Each row comes from the steps of one path. Every step used is in the known rows, and no mark comes twice. Write the path behind each row, first mark first.
In the rows, zero is written as 128.
Known rows:
disu kalud rigi loradig nudo dosenol tize: [ 27 102 154 128 117  67 123 164  63 123  81 116 125 112 211  99 114 164
 202 188 115 114 127 132 118  57 148 114 122 170 136 148 122  41 138]
kalud rigi tafe nudo dosenol tize: [ 94 123 145 120 123 109 141 135 115 122 118 103 175 104 214 129 115 171
 128 183 133 135 128 139 143  84 152 120 133 147 132 145 130  61 141]
dosenol tize tafe nudo: [119 114 129 127 132 170 143 132 134 132 182 134 167 113 200 103 111  90
 135 152 121 183 137 140 157 165 157 117 118 137 106 157 163  65 140]
tafe nudo dosenol tize fekin: [ 70 117 162 132 119 147 143 155  99 135 158 158 168 111 208 116 112  89
 118 167 122 188 113 111 125 137 162 113 142 147 128 149 209  66 138]
zinuno rigi: [125  92 119 108 121 122 131 139 118 146 113 144  78 131 127 116 125 173
 117 162 121 107 134 159 142 110 141 128 109 147 139 131 126  89 142]
lepof kalud noto: [120 121 137 114 154 108 111 135 125 138 120 116  87 144 139 135 141 150
 127 157  98 137 148 106 147 138 133 135  79 126 109 118 142  83 133]
dosenol nudo fekin: [132 143 131 131 130 146 115 156 105 123 149 134 124 126 170  72 129 144
 146 181 139 140 104 158 113 111 151 134  78 134 118 153 175 116 138]
tafe nudo fekin: [131 122 137 122 106 146 103 154 129 157 176 128 138 127 188  74 134 152
 125 171 119 184 110 148 125 110 159 136  91 128 103 157 137  82 139]
lepof kalud rigi tafe: [106 138 119 116 145  93 110 141  98 137  81 102 140 130 163 147 126 202
 106 171 124  86 145 126 150 115 125 129  65 136 128 123 126 104 138]
lepof kalud: [ 87 136 132 114 158 121 108 155 105 151 132 129 129 137 135 122 131 151
 128 155 104 119 131 115 131 139 130 127  92 133 118 117 145 107 135]
rigi tafe nudo fekin: [121 125 141 113  90 130  94 143 123 147 151 125 166 123 216  71 121 190
 117 180 127 183 131 172 131  86 157 133 106 129 106 153 116  96 146]
disu kalud: [ 93 104 125 113 118 106 116 168  89 133 130 140 126 149 140  91 119 126
 131 166 112 125 114 155 129 112 144 126 129 136 127 138 118  85 133]
pumi kalud rigi loradig tize: [196 106 105 154  87  93 105 152 101 128  93  97  85 100 175 129 131 171
 143 143 120  59 120 143 141  55 135 113  37 143 104 150 125 114 136]
dosenol rigi loradig: [ 81 125 145 141 110 105 136 127 125 141  84 145 126  98 165  71 114 171
 168 169 113 105 101 130 123  88 149 120  84 149 140 142  90 103 150]
zinuno rigi tafe nudo dosenol: [ 67 102 143  95 114 119 121 127 117 146 115 138 136 120 188 111 102 235
  94 182 126 122 149 161 126  57 151 120 147 156 132 134 101  52 148]
dosenol rigi tafe nudo fekin: [ 96 119 158 124  79 120 125 114 131 149 132 130 185 106 208  58 115 192
 139 183 123 172  93 169 127  73 164 136 110 133 120 155 115  67 151]
tize tafe nudo dosenol rigi loradig: [ 43 119 150 139 125 147 156 114 128 131 126 152 165  87 219  87  90 172
 139 172 114 146 113 106 115  83 172 105 115 161 117 156 105  36 150]
pumi kalud rigi fekin: [188 126 112 157 109  93 128 154  78 128 120  93  71 123 142 143 122 135
  65 152 150  85  92 186 133 107 142 126  31 131 110 139 114 129 134]
pumi kalud: [160 117 126 130 128 109 129 145 102 121 160 119  96 130 134 120 121 134
 105 146 113 108 112 163 135 108 144 117  80 131 106 130 134 122 136]
lepof kalud rigi: [123 133 115 126 166 108 119 154 107 143 106 101 113 133 136 152 139 164
 114 161 123  90 127 107 148 140 130 130  46 132 121 125 136  98 131]
loradig rigi kalud: [121 102 148 108  95 119 128 157  60 146  69 126  92 127 145  92 123 174
 136 162 137 126 104 143 144 120 150 126  15 142 119 107 173 128 136]
tize tafe: [123 115 110 121 139 147 147 132 111 124 141 146 126 126 156 120 106 118
 109 155 119 147 141 140 148 142 148 115 109 138 116 143 154  93 141]
zinuno rigi tafe nudo dosenol tize fekin: [ 49 104 168 116  94 125 140 137  89 128 110 166 159 108 223 123 101 160
  95 176 127 162 142 151 136 103 154 117 150 160 146 142 190  53 149]
disu kalud rigi tafe nudo: [108 100 113 116 110 105 111 150 113 134 108  93 154 141 203  91 117 194
  94 177 140 117 123 168 153  89 147 132 104 133 121 154  62  65 135]
zinuno pumi kalud rigi tafe nudo dosenol: [137  97 128 114 110  87 149 110 106 121 124  87 135 110 199 142 108 224
  78 167 124  84 132 152 131  63 137 119  80 142 113 140  98  89 139]
rigi tafe: [116 125 128 106 108 111 121 135 107 133 104 132 144 126 163  97 111 174
 121 170 115 129 147 162 142  95 139 122 129 137 129 134 116 130 145]
rigi kalud: [ 97 115 144 111 118 116 130 161  85 141 103 131  83 132 143 110 117 168
 122 176 141 128 140 139 137 125 159 119  94 133 112 115 166 138 136]
loradig tize: [161 104 117 119  87 126 114 150 116 157 122 133 127 119 142 113 123 129
 155 149 110 119 121 128 131  85 139 120 129 136 126 140 153 101 136]
disu kalud noto: [104  85 133 115 123  94 117 147 107 123 117 126  80 155 148  98 129 121
 131 165 111 145 132 148 147 109 145 133 118 129 118 139 102  63 132]
dosenol tize: [114 121 143 125 121 121 137 149 108 131 138 138 137 119 147 107 124 103
 165 159 113 139 124 140 144 141 139 122 124 139 133 135 159 115 139]
loradig tize tafe nudo dosenol: [130 100 121 121 105 165 132 133 114 149 164 142 170 109 200 126  99 130
 125 151 121 156 136 108 124  81 159 106 148 147 100 154 169  35 138]
tafe nudo: [130 115 120 115 128 147 119 147 136 156 167 120 136 128 170  82 124 157
 119 157 117 157 117 135 136 122 151 126 103 132 106 147  99 100 137]
rigi tafe nudo: [112 122 125 110 108 134 115 136 133 146 133 118 165 126 195  78 107 190
 107 167 120 153 140 158 139  98 147 125 124 132 116 143  86 109 143]
tafe nudo dosenol: [ 91 120 138 111 138 141 129 147 121 152 168 129 142 121 179 100 113 164
 117 169 114 147 113 121 115  91 158 116 133 143 113 140 115  68 138]

Write each row's path:
[103 119 126 118 130 113 133 133 122 133 110 101 158 115 202 124 112 210
  97 184 139 123 131 135 136  63 154 120 116 144 119 141  98  69 140]
kalud rigi tafe nudo dosenol
[ 61 123 161 113 112  86 161 110 101 126  88 146 175 103 166 105  97 191
 138 185 110 123 108 143 113  53 151 114 153 153 145 125 126  83 151]
nudo dosenol rigi tafe
[ 62  92 181 118 121  77 172 110  97 123  75 133  65 114 147 126 114 174
 134 192 137 141 113 111 124  83 178 118 121 142 114 112 169  54 141]
nudo dosenol rigi kalud noto
[ 76 123 146 106 119 125 123 136 118 140 135 128 168 120 202 100 101 202
 108 178 121 147 139 140 120  68 155 114 151 144 121 137 103  81 144]
rigi tafe nudo dosenol
[ 69 122 163 135 124 124 151 157  72 121 129 170 146 112 178 134 114  73
 127 169 117 165 112 114 125 129 152 111 146 151 141 137 232  90 140]
nudo dosenol tize fekin
[125 104 107 148 104 152 122 137 123 143 111 117 142  90 232 136 106 175
 137 162 136 114 143  97 134  61 157 102  92 157 103 166 124  28 138]
kalud rigi loradig tize tafe nudo dosenol
[170  97 105 125  94 176 126 135 135 154 163 130 160 115 190 110 107 120
 124 140 117 163 136 124 147 114 154 114 125 137  99 162 152  59 136]
loradig tize tafe nudo
[ 84 115 124 120 148 165 149 134 122 134 178 137 160 120 195 121  99 139
  94 164 124 170 132 119 129 116 166 108 134 146 100 146 140  48 139]
tize tafe nudo dosenol
[ 80 126 156 117 132 139 137 150 119 139 172 134 162 111 188 103 118 124
 156 168 114 162 118 124 123 112 156 118 151 147 122 140 144  65 139]
tafe nudo dosenol tize
[152 101 109 156  73 119 111 164  92 146  54 133 110  97 198 127 125 133
 130 158 130 109 127 101 144  87 140 116  60 146 130 161 167 116 137]
kalud rigi loradig tize fekin
[ 42 124 157 126 129 119 144 130  81 119 118 147 153  92 226 102  91 138
 190 172 104 162 159 118 120  94 160  99 133 171 120 148 176  64 149]
rigi loradig nudo dosenol tize tafe
[ 88 139 120 137 155 105  96 159 108 142  78 107 104 119 171 130 135 196
 133 166 118  74 144  96 139 126 127 126  26 144 124 131 115 110 136]
lepof kalud rigi loradig
[113 112 151 147  77 147 148 122 100 162 133 151 176  90 199 119  83 117
 122 156 134 151  87 139 100  74 167 109 137 153 116 157 148  21 145]
loradig tize tafe nudo dosenol rigi fekin
[ 43 113 165 108 109  74 162 102  91 132  89 134 168 100 183  87  88 205
 165 183 101 151 108 142 107  30 160 115 160 161 137 128 122  63 153]
loradig nudo dosenol rigi tafe
[ 64 113 148 129 102  94 139 116 112 150  85 131 132  93 176  51 103 198
 199 168  91 141 106 130 115  68 156 121  93 159 132 146  84  97 151]
dosenol rigi loradig nudo
[140  85 150 108  94 104 133 137  79 136  60 112  50 135 147 101 133 172
 141 164 135 145 120 136 157 117 154 135  12 136 107 110 170 103 135]
loradig rigi kalud noto
[ 87 120 163 106  85 124 125 134  84 137 108 129 195 108 215  83 109 167
 163 162 114 146 106 151 133  78 145 122  88 158 131 130 146  70 145]
loradig rigi tafe nudo dosenol tize
[131 116 108 117 118  97 134 136 112 127  79 103 131 121 166 126 120 186
 106 175 133 106 133 154 158  88 136 126  88 138 134 138 107 121 141]
kalud rigi tafe
[111  95 136 132  97 150 161 110 127 147 147 147 182  92 192 118  95 132
 144 156 118 155  97 106 118  72 167 107 153 153 112 155 169   8 143]
loradig tize tafe nudo dosenol rigi
[ 61 107 157 116 125  89 171 110  98 140 116 136 139 103 153  92 101 173
 172 174 100 154  91 121  98  56 161 116 142 161 130 129 131  58 147]
loradig nudo dosenol rigi
[141 126 131 128  78 126 112 158  63 162  80 133 112 127 147  89 116 130
 128 147 126 123  77 177 126 107 134 133  18 148 130 126 118 135 140]
loradig rigi fekin
[ 95 118 144 118 100 118 145 111 140 146 119 127 181 109 185  66 102 193
 128 168 121 151 102 158 137  88 157 128 120 138 129 148  80  85 149]
dosenol rigi tafe nudo
[ 44 123 161 133 116 125 137 127 135 148 115 141 151  93 203  70 105 195
 161 177 110 130  99 111 100  60 165 111 114 156 127 147  79  52 149]
tafe nudo dosenol rigi loradig
[ 33 101 153 115 121 115 141 123  86 123  95 160 112  93 208 117  93 171
 179 174 108 139 171 137 126  83 153 102 138 184 132 145 170  37 152]
zinuno rigi loradig nudo dosenol tize tafe
[191  80 108 156  54  93 123 137  77 132  70 124  99  89 189 143 121 153
 112 144 111  68 126 122 136  82 122 116  23 145 125 158 164 136 137]
zinuno pumi kalud rigi loradig tize fekin
[141 118 124 122  94 122 106 139 123 139 122  96 152 118 221  99 129 203
  99 186 145 155 122 167 146  81 157 139  68 128 111 161 109  83 142]
kalud rigi tafe nudo fekin
[ 64 119 164 132  83  91 121 124 100 151  92 142 124  94 203  45 117 193
 208 183 104 166  97 146 105  55 164 128  77 152 122 156 121  79 153]
dosenol rigi loradig nudo fekin
[190  92 104 130 118  90 154 120 102 123 121  94  88 119 133 147 130 169
  96 154 114  66 114 150 143 112 124 125  31 134 118 138 118 133 134]
zinuno pumi kalud rigi
[ 72 114 144 131 144 152 177 106 127 134 156 146 175 102 188 108  92 139
 116 168 118 165 100 117 119 105 172 108 136 150 115 148 137  21 145]
tize tafe nudo dosenol rigi
[187  78 126 118 110  85 148 104 119 119 135 106  56 129 136 130 130 150
 106 147  94 114 137 148 146 107 127 130  72 125 107 133 111 121 137]
zinuno pumi kalud noto
[ 75 115 166 119  72 133 133 144  65 131  99 149 205 104 238  95 105 132
 127 162 116 182 102 138 134  98 150 121  78 157 138 139 201  79 144]
loradig rigi tafe nudo dosenol tize fekin
